Every row comes from one small tree of marks. The marks that hang from a mark follow it in brackets, in alphabetical order. Every link used is in the known rows. Which tree was each row made from?
Known rows
P[E[A Q]]: [-4.98 -0.47 -1.33 -2.09  3.51  1.84  2.38  0.24  2.58 -2.20 -0.02 -1.44
  2.02 -0.25 -1.43 -0.72  0.23 -1.26 -1.65 -0.49 -0.71  0.66  3.28  0.11
 -1.27  0.89 -0.37  1.61 -0.23  1.37]
Q[E[M[Y]]]: [-2.50 -1.46  0.56  0.83  1.16  1.80 -2.16  1.71  1.08  0.53  0.34  0.51
  2.84  0.14  0.13 -2.29  0.44 -0.04 -1.64  0.18 -0.31  1.42  0.56 -1.81
  1.38  1.21  1.13  2.93  1.55 -1.35]
N[E]: [ 0.34  0.44  0.26  1.09  0.85 -0.40  0.74  0.26  0.34  0.42  0.73 -0.21
  1.08  0.78  0.55 -0.41 -1.19 -0.90 -0.64 -0.59  0.03 -0.88  1.04  0.34
 -0.41  0.39 -0.67  0.38 -1.63  0.48]
P[E[A[W] N[K] Q]]: [-6.83  0.26 -1.65 -1.01  4.59  0.23  1.97 -0.54  1.09 -2.72  2.37 -2.14
  5.44  1.81 -1.93 -0.03  0.94 -2.03 -3.20 -0.63 -0.16 -0.65  6.20 -0.29
 -0.88  1.65  1.08  2.97 -1.26  2.74]
Y[A[W]]: [-0.15  0.87 -0.54  1.59 -0.21 -2.33  0.24 -1.18 -2.43  1.09  0.88  0.31
  0.42  0.04  0.09 -0.25  1.37 -1.89 -0.77 -0.54 -1.49 -2.64  1.41 -0.95
  1.71  1.45  1.12  0.23 -0.41  0.55]
A[E[M N[K] P] W Y]: [-4.47 -1.35 -1.39  0.40  3.33 -0.57  0.57  1.86  0.84  0.41  3.36 -1.16
  8.59  3.12 -4.26 -0.69  1.91 -1.25 -2.79 -2.21 -0.68  2.23  3.26 -0.44
  2.50  1.34  5.93  4.75 -1.59  0.41]
Y[A[E W]]: [-0.51  0.34 -0.48  1.09 -0.08 -2.56  1.41 -0.72 -2.84  1.56  1.12  1.26
  1.60  0.54  0.07 -0.58  1.09 -1.73 -0.32 -0.61 -0.91 -3.06  1.19 -1.06
  3.20  0.98  2.90  0.37 -1.66  0.98]
A[E W[P] Y]: [ 1.26 -0.22  0.15  0.98 -1.38 -0.44  3.43  2.93 -0.12  1.56  0.18  1.27
  5.59  0.81  0.49 -0.95 -0.06  0.12  1.00 -3.33  0.35 -2.05  1.66 -0.22
  4.03 -0.16  2.73 -1.59 -1.32  0.41]
C[M[E K Y]]: [ 3.48 -2.70  0.58  4.51  0.60  3.03  0.70 -0.65  1.57  0.93  0.70  2.71
  2.83 -0.09  3.00  0.18 -0.52  0.67  2.59  0.71  1.41  1.84  2.71  0.00
  1.13  0.41  0.46 -1.39  1.77 -1.50]
A[W]: [ 0.44  0.89 -0.63  1.26 -0.21 -1.61  0.81  0.30 -0.71  0.32  0.30  0.53
  1.26  0.25  0.63  0.40 -0.01 -0.53  0.35 -1.10 -0.02 -1.35  1.05 -0.50
  1.49  0.92  0.58 -0.66 -0.73  0.30]
W[P[E[A[Y] M N[K] Q]]]: [-6.82 -1.74 -0.72 -2.42  5.11  4.35  1.60  1.85  4.03 -3.08  2.19 -2.94
  7.86  1.39 -4.01 -2.10  1.75 -0.85 -4.62 -2.62 -0.59  2.04  5.58 -0.08
 -1.27  0.69  1.30  3.78  1.57  1.22]
P[E[A M[K] Q]]: [-3.58 -1.27 -0.87 -0.93  5.54  2.94  1.80  0.49  3.28 -2.55  1.26 -1.13
  2.41 -0.43 -0.70 -1.14 -0.46 -1.32 -2.58 -1.31  1.18  3.48  3.64  0.03
 -1.56  2.25 -0.55  2.21  2.48  0.75]
P[E[A[Y] M[C K] N Q]]: [-5.41 -4.57 -1.46  0.77  7.05  4.06  1.74 -0.18  4.02 -2.77  1.07 -2.29
  5.49 -0.32 -1.25 -1.31  0.05  0.10 -3.81 -0.43 -0.11  5.58  5.52  0.71
  0.37  2.40  1.20  3.65  2.61 -1.10]
K[M]: [ 0.60 -0.88 -0.31 -0.33 -0.12 -0.42 -0.29  0.43  1.28  0.88 -1.64  0.94
 -0.23  0.74 -0.72 -2.23 -0.14 -0.07 -0.06 -0.03 -0.49  0.37  0.02 -1.53
 -0.77  1.22  0.07  1.17  0.77  0.20]
M[C E K]: [ 2.65 -2.61  0.44  3.75  1.31  1.68 -0.21 -0.58 -0.31 -0.24  0.32  0.72
  0.97 -2.51  3.86 -0.47 -0.40  1.21  0.29  1.48  3.71  2.34  1.95  2.13
  2.31  1.36 -0.50 -1.41  0.91 -2.52]
C[M]: [ 0.37 -0.57 -0.31  1.04 -0.25  0.95  1.94 -0.97  2.03  0.10 -0.48  0.26
 -0.40  1.28 -0.08  0.51  0.22 -1.01  1.15 -0.56 -1.11  0.61  0.12 -0.27
  0.51 -1.51  0.25 -0.24  0.52 -0.26]
K[M[E]]: [ 1.61 -1.80 -0.27  0.18 -0.07  0.63 -0.40  0.37  1.00  0.74 -1.73  1.48
  1.49 -0.55  0.06 -1.73  0.04  0.38  0.69  0.29  0.66  0.36  0.78 -0.99
  0.74  1.71  0.92  0.87  0.46 -0.50]
E[M[K[N] Y] P Q]: [-4.08 -3.15 -0.15  0.66  3.80  1.85 -1.54  3.20  2.61 -0.75  3.23  1.25
  2.36  0.48 -0.45 -3.29  1.26  2.26 -1.35 -0.41  0.34  6.68  2.83 -1.74
 -2.17  3.49 -1.01  2.49  1.24 -1.17]
K[M[C Y] N[E[P]]]: [-1.89 -3.92 -1.41  2.06  1.37 -0.22 -1.12  2.71  3.30  1.27  0.20  2.11
  2.70  1.20  1.15 -5.88  0.09  1.61 -1.49  0.33 -1.18  4.15  3.12 -1.88
 -1.21  3.85 -0.78  3.81 -1.99 -2.44]
C[M[Y[A]]]: [-0.18 -1.58 -0.28  2.66 -0.01  0.90  0.14 -2.07  0.51  1.53  0.56  1.47
  0.35  1.05 -0.23 -1.06  1.70 -1.08  0.22  0.61 -3.48 -0.48  1.49 -1.76
  0.34 -0.30  0.70  0.74  0.89 -0.80]
Q[E[M N[K] P]]: [-6.95 -0.85  0.59 -1.41  2.84  1.90 -3.15  1.06  1.36 -1.10  3.16 -2.91
  4.63  2.09 -2.80 -1.43  2.13 -1.19 -4.72  0.12  0.36  3.02  1.10 -0.26
  0.65  1.01  2.91  6.30  0.78  0.26]
N[E[M[C Y[A[W]]] Q] K]: [-3.61 -1.31 -1.61  5.05  5.72 -1.89 -0.41 -0.02 -0.37  0.64  3.58 -0.16
  3.65  0.42 -0.68 -4.62  2.87 -2.17 -4.60 -0.77 -1.23 -0.44  6.06 -0.86
  0.70  2.04 -0.97  2.52 -2.70 -1.32]
A[W[P[E]] Y]: [ 1.29  0.84 -0.85  1.08 -0.88  0.92  3.76  2.40  0.94  1.04 -0.83 -0.12
  6.17 -0.50  1.29 -1.27 -1.25 -1.06 -0.02 -3.79 -0.11 -2.36  2.81  0.63
  2.79  1.28  1.20 -1.49 -0.29  0.44]
Q[E[A M[C] N[K]]]: [-7.06 -2.82 -0.11 -0.15  4.15  2.44 -2.58 -0.22  1.76 -2.82  1.66 -2.41
  3.34  1.28 -1.19 -1.75  2.30 -1.00 -5.69  1.43  1.02  3.31  3.35 -0.45
  1.12  0.37  1.88  6.06  1.53 -1.16]
A[E W Y]: [ 0.52 -0.02 -1.01  1.82  0.13 -2.20  3.11  1.49 -0.58  1.92 -0.19  1.18
  4.68  1.22 -0.47 -0.33 -0.47 -0.74  1.48 -1.75 -0.11 -1.28  2.15 -0.23
  3.71  0.51  3.90 -0.26 -1.97  0.54]
A[Y]: [ 0.43 -0.46 -0.30  0.96  0.35 -0.22  0.92  0.72  0.48  1.03 -0.74 -0.24
  2.25  0.43 -0.84 -0.49 -0.31 -0.19  0.62 -0.31 -0.50  0.28  1.18  0.15
  0.66  0.02  1.57  0.01  0.14  0.00]

Write each row's tree
[ 1.36 -2.45  0.72  2.18 -0.14  0.92  0.84  4.30  0.18  0.65  2.38  4.68
  4.76  1.03  3.21 -3.18 -0.66  2.18  0.29 -2.62  2.53  1.95  2.73 -2.52
  1.95  2.97  0.38 -0.35  0.89 -1.06] => A[E[M[K[N] Y]] W[P]]
[ 1.45 -0.57  0.87  2.29  2.92  0.85  0.17  0.63  1.07  0.00  1.90  0.09
  1.70  0.62  1.37 -1.14 -1.74 -0.97 -1.46 -1.25  1.94  1.90  1.33  0.54
 -0.88  1.79 -0.84  0.97  0.98 -0.32] => N[E[M[K]]]
[-7.58 -3.49 -2.54 -0.24  7.29  2.71  1.43  0.04  3.75 -2.87  1.10 -3.35
  6.37  0.74 -3.49 -2.64  1.79 -1.32 -5.22 -0.48 -0.76  3.93  6.32  0.77
 -0.18  1.14  1.90  5.10  0.45 -0.45] => P[E[A[Y] M[C] N[K] Q]]
[-7.57 -3.08 -1.74  0.47  5.36  1.28 -0.72 -0.03  1.75 -3.22  4.01 -2.56
  5.84 -0.01 -2.14 -0.13  4.17  0.40 -3.62  0.35  0.55  3.00  6.07  0.89
  1.57  1.29  1.80  3.43 -2.17 -0.83] => M[C E[A[W] N[K] P Q]]
[-5.18 -2.04  0.40  1.05  3.19  1.48 -2.58  0.07  0.55 -1.31  1.29 -2.19
  2.69  0.75 -0.28 -2.14  1.58 -0.62 -4.84  1.21  1.48  2.57  1.77  0.20
  2.05  0.49  1.39  4.71  1.01 -1.45] => Q[E[M[C] N[K]]]
[-1.57 -0.97 -0.31  0.44  2.52 -0.03 -0.02  0.90  1.20 -0.05 -0.16  0.13
  1.81  0.18 -1.59 -3.55  1.50 -0.52 -0.77  0.55  1.99  0.12  3.41 -0.29
 -0.74  1.05 -0.34  1.11 -0.65  0.70] => N[K[M[E[Q]]]]
[-0.20 -0.25 -0.22 -1.64  0.53  3.54  1.38  1.88  2.30 -0.68  0.01 -0.66
  3.18 -1.06  0.06 -1.69 -0.42 -0.70 -2.31 -3.38  0.15  0.14  0.13  0.25
  0.86  0.85 -0.43  0.59  1.56 -0.51] => W[P[E[M]]]
[-2.23 -3.35 -0.19 -0.44  1.56  3.82  0.68 -2.24  2.74 -2.58  0.77 -0.28
  3.03  1.39 -1.17  2.76  1.52 -0.08  0.00  0.66 -1.39  2.10  2.47 -0.78
  1.05 -0.88  2.54  2.01  1.14 -0.29] => C[M[E[A N]]]
[-4.09 -1.59 -1.37  0.17  4.08  1.59  0.09 -0.21  1.09  0.27  1.26 -0.17
  2.78 -1.07 -1.84 -3.04  1.67 -1.22 -3.05 -0.58 -3.06  0.26  2.98 -1.54
 -0.22  2.54 -0.11  2.61  0.83 -0.32] => P[E[M[Y[A]] Q]]
[ 0.64 -1.85  0.73  2.76  2.26  1.17 -2.30 -0.77 -0.78  1.03  2.62  1.66
  1.44 -0.29  0.60 -2.03  1.03 -0.10 -1.71  0.67 -0.42  1.65  1.92 -1.54
 -0.53  2.66  0.16  1.57  2.94 -1.25] => E[M[K Y[A]]]
[-2.56 -2.17  1.96  1.88  1.51  1.03  0.43  0.47 -2.00  0.52  4.68  2.05
  4.82  0.49  1.41 -0.97  1.87  1.99 -1.27 -0.97 -0.66 -1.51  3.90 -1.95
  2.11  1.76  0.35 -0.64  0.28  0.97] => M[K Y[A[E[N Q] W[P]]]]
[-5.80 -1.51  0.12 -0.72  3.87  3.50 -0.87  0.33  0.88 -0.87  3.89 -1.04
  5.75  0.31 -2.27 -3.46  2.80 -0.49 -5.32 -1.28 -1.96 -0.56  4.56 -1.33
 -1.11  1.56 -0.47  3.32  1.21  0.49] => W[P[E[M[Y[A]] N[K] Q]]]
[-5.95 -2.64 -2.13  1.35  6.02 -0.02  0.90  1.85  5.16 -0.55  1.03 -2.29
  5.27  2.00 -3.25 -5.36  2.34 -1.51 -3.85 -0.53 -0.63  3.66  6.12  0.45
 -1.84  1.43  0.59  5.08 -2.28 -0.12] => N[E[A[Y] P Q] K[M[C]]]
[-2.05 -4.74 -1.51  2.41  2.30  2.13 -1.54 -0.96  0.48 -1.52  1.75  1.25
  5.87 -0.89  1.15  0.97  1.69  2.16 -1.25  1.14 -0.87  1.70  4.94 -1.07
  2.76  2.01  2.13  1.87 -0.59 -2.63] => M[C E[A[W] N] Y]
[-6.15 -2.11 -0.18 -0.61  4.22  2.83 -1.16  1.82  2.28 -2.95  4.69 -0.25
  6.73  1.85 -2.72 -1.37  3.45  1.08 -4.00 -2.30 -1.04  1.32  5.40 -2.49
 -1.28  0.79 -0.05  2.78  0.58  0.29] => E[A[W[P]] M[Y] N[K] Q]
[-2.28 -3.34  0.04  1.15  2.58  2.72  2.45  0.43  3.21 -2.74  0.45  1.46
  0.55  1.21  1.18 -0.44  0.57  0.32  1.50  0.75  1.95  4.41  4.49 -0.76
 -0.56  1.02 -0.42 -0.05  1.35  0.28] => C[M[E[A Q] K[N]]]
[-5.28 -3.64 -0.09 -0.67  3.00  3.03 -2.11  0.54  1.67 -0.95  3.61 -0.61
  5.36 -0.71 -2.07  0.50  2.69  2.88 -1.05  0.80 -1.96  3.06  2.75 -0.58
  0.26  1.40  1.12  2.32 -0.99 -1.07] => M[E[N P Q] Y]
[-5.23 -0.47 -1.71  0.75  4.33 -0.63  2.44  2.06  3.30 -0.74  2.39 -2.05
  6.27  1.75 -2.93 -0.70  1.34 -1.48 -1.45 -2.59 -2.12  1.39  5.16  0.15
  0.05  1.59  1.83  2.49 -3.06  1.28] => N[E[A[W Y] P Q]]
[-3.37 -2.19 -0.32  1.49  1.93  0.57  2.26 -1.14  0.88  1.32  1.22  1.70
  0.94  1.43 -1.47 -1.73  2.44 -0.65  0.46  0.18 -3.49 -0.45  2.28 -1.91
  1.30 -1.19  1.24  0.81 -0.99  0.15] => C[M[Y[A[E[Q]]]]]
[-1.22 -0.64 -0.32  1.57  2.50 -0.60  0.19  0.32 -0.91  1.13  3.54  0.62
  3.38  0.51 -0.72 -1.15  1.91 -1.68 -2.14 -1.81  0.12  1.50  1.34 -0.68
  2.89  2.85  3.49  2.56  0.62  0.06] => Y[A[E[M[K] P] W]]
[-3.25 -0.29 -1.49 -0.70  1.37  0.14  0.06  0.77  1.66 -1.29  1.94 -0.74
  3.22  0.91 -1.48  0.75  1.77 -0.82 -1.27 -1.56 -1.13  1.36  2.23 -0.57
  0.45  1.27  2.10  2.32 -0.94  0.46] => E[A[W] P]
[-3.95 -0.64 -0.95  0.13  3.28 -1.80  1.63  0.20 -1.01  0.29  1.87  0.36
  1.55  0.46 -2.58 -1.53  2.66 -1.83 -2.05 -1.82 -1.90 -1.06  1.66 -1.89
  2.72  1.28  2.07  1.59 -1.18  0.76] => Y[A[E[M Q] W]]
[-7.56 -2.12 -1.92  0.15  7.30  1.51 -0.27  1.22  4.40 -2.76  3.86 -3.16
  3.45  1.08 -3.23 -3.27  3.23 -1.61 -5.64 -1.27 -0.05  4.56  4.57  1.20
 -1.49  0.64 -0.41  5.20 -2.16 -1.08] => N[E[A M[C] P Q] K]
[-4.85 -3.49 -2.19 -0.53  2.85 -0.15  1.42  3.55  3.72 -0.89 -0.45  0.82
  5.83  1.30 -2.89 -3.61  2.13  0.46  0.13 -0.97 -0.92  3.83  5.74 -2.52
  0.63  4.17  2.94  3.17 -1.15  0.39] => K[M[E[A[W Y] P Q]] N]
[-8.28 -0.74  0.43 -1.92  2.41  1.98 -2.60  0.30  1.52 -2.21  3.21 -2.91
  4.61  2.45 -2.21 -0.27  2.28 -1.16 -4.31  1.40  0.44  2.09  2.85 -0.09
 -0.27  0.63  3.04  6.17  0.26  1.50] => Q[E[A N[K] P]]
[ 2.98 -2.10  1.05  3.42  0.84  1.91 -1.12  0.18 -0.50  0.83  1.38  2.45
  3.37 -1.36  3.16 -0.20 -0.86  1.84  1.40  1.48  2.62  1.29  2.57  0.28
  0.70  2.06  0.04 -1.16  1.37 -1.40] => M[E K Y]
[ 3.50 -2.70  0.91  5.84 -0.08  1.91 -1.03  0.03 -2.10  1.16  2.31  2.63
  4.06 -2.90  5.24 -2.11  1.61  1.62 -0.49 -0.11  1.83 -0.97  4.06  0.31
  4.07  2.55 -0.87 -2.41  0.99 -2.98] => M[C E K Y[A[W[P]]]]
[-0.90 -2.72 -1.36  1.73  2.01  0.75 -1.60  0.69  2.01  0.50  0.06 -0.14
  3.02 -0.57 -0.45 -3.98  2.23 -0.11 -2.16  0.81  1.92  2.90  2.51  1.11
  1.08  1.63  1.14  2.99 -1.08 -2.15] => N[K[M[C E[P]]]]
[-0.42 -2.53 -1.65  2.07  1.72  0.80  0.41 -0.40  0.49 -1.61  0.11  0.47
  2.86 -1.59  1.50  0.33  1.40  0.06 -0.61  0.19  1.10  0.80  3.46  0.32
  3.43  1.23  1.37  0.33 -1.07 -2.09] => M[C E[A[W]]]
[ 1.59 -1.61  0.82  4.35  0.54  1.18  0.28 -2.22  0.17  1.55  1.41  1.99
  0.46  1.02  1.85 -0.91  0.72 -0.80  0.63  1.15 -1.36  0.57  2.35 -1.22
 -0.10  0.76  0.08 -0.16  2.55 -0.55] => C[M[K Y[A]]]
[-6.51 -1.32 -0.97 -2.56  3.60  1.76  0.04  0.86  3.19 -2.37  2.23 -2.14
  1.50  0.24 -3.23 -0.20  2.66  0.27 -1.95 -0.48 -1.58  3.16  1.91 -0.27
 -1.59  0.09  0.25  2.69 -0.65  0.82] => E[A P Q]
[ 0.26 -0.81 -0.59  1.73  0.68 -0.66 -1.70  0.85  0.86  1.62  0.04  2.03
  2.54  1.66 -0.61 -4.13  0.49  0.02 -0.64  0.85  0.30  0.09  2.85 -1.86
 -2.23  1.41 -0.08  2.23  0.26 -0.01] => N[K[M[Y]]]
[-0.15 -1.68 -1.32  4.23  0.62 -1.49 -0.96 -1.12 -1.95  1.66  1.07  1.58
  1.61 -1.05  1.66 -1.92  2.11 -0.10 -1.38  0.65 -2.18 -1.16  2.96 -1.12
  2.56  1.80  0.26  0.37 -0.84 -2.33] => M[C Y[A[W]]]
[-1.55 -0.43  0.11  0.39  0.55 -0.32  3.95  3.31  0.65  0.63  0.81  0.65
  5.07  0.41 -0.83 -1.36  1.04  0.68  0.64 -3.62 -0.05 -1.64  2.54 -0.31
  3.67 -0.45  1.45 -2.01 -2.05  0.84] => A[E[Q] W[P] Y]
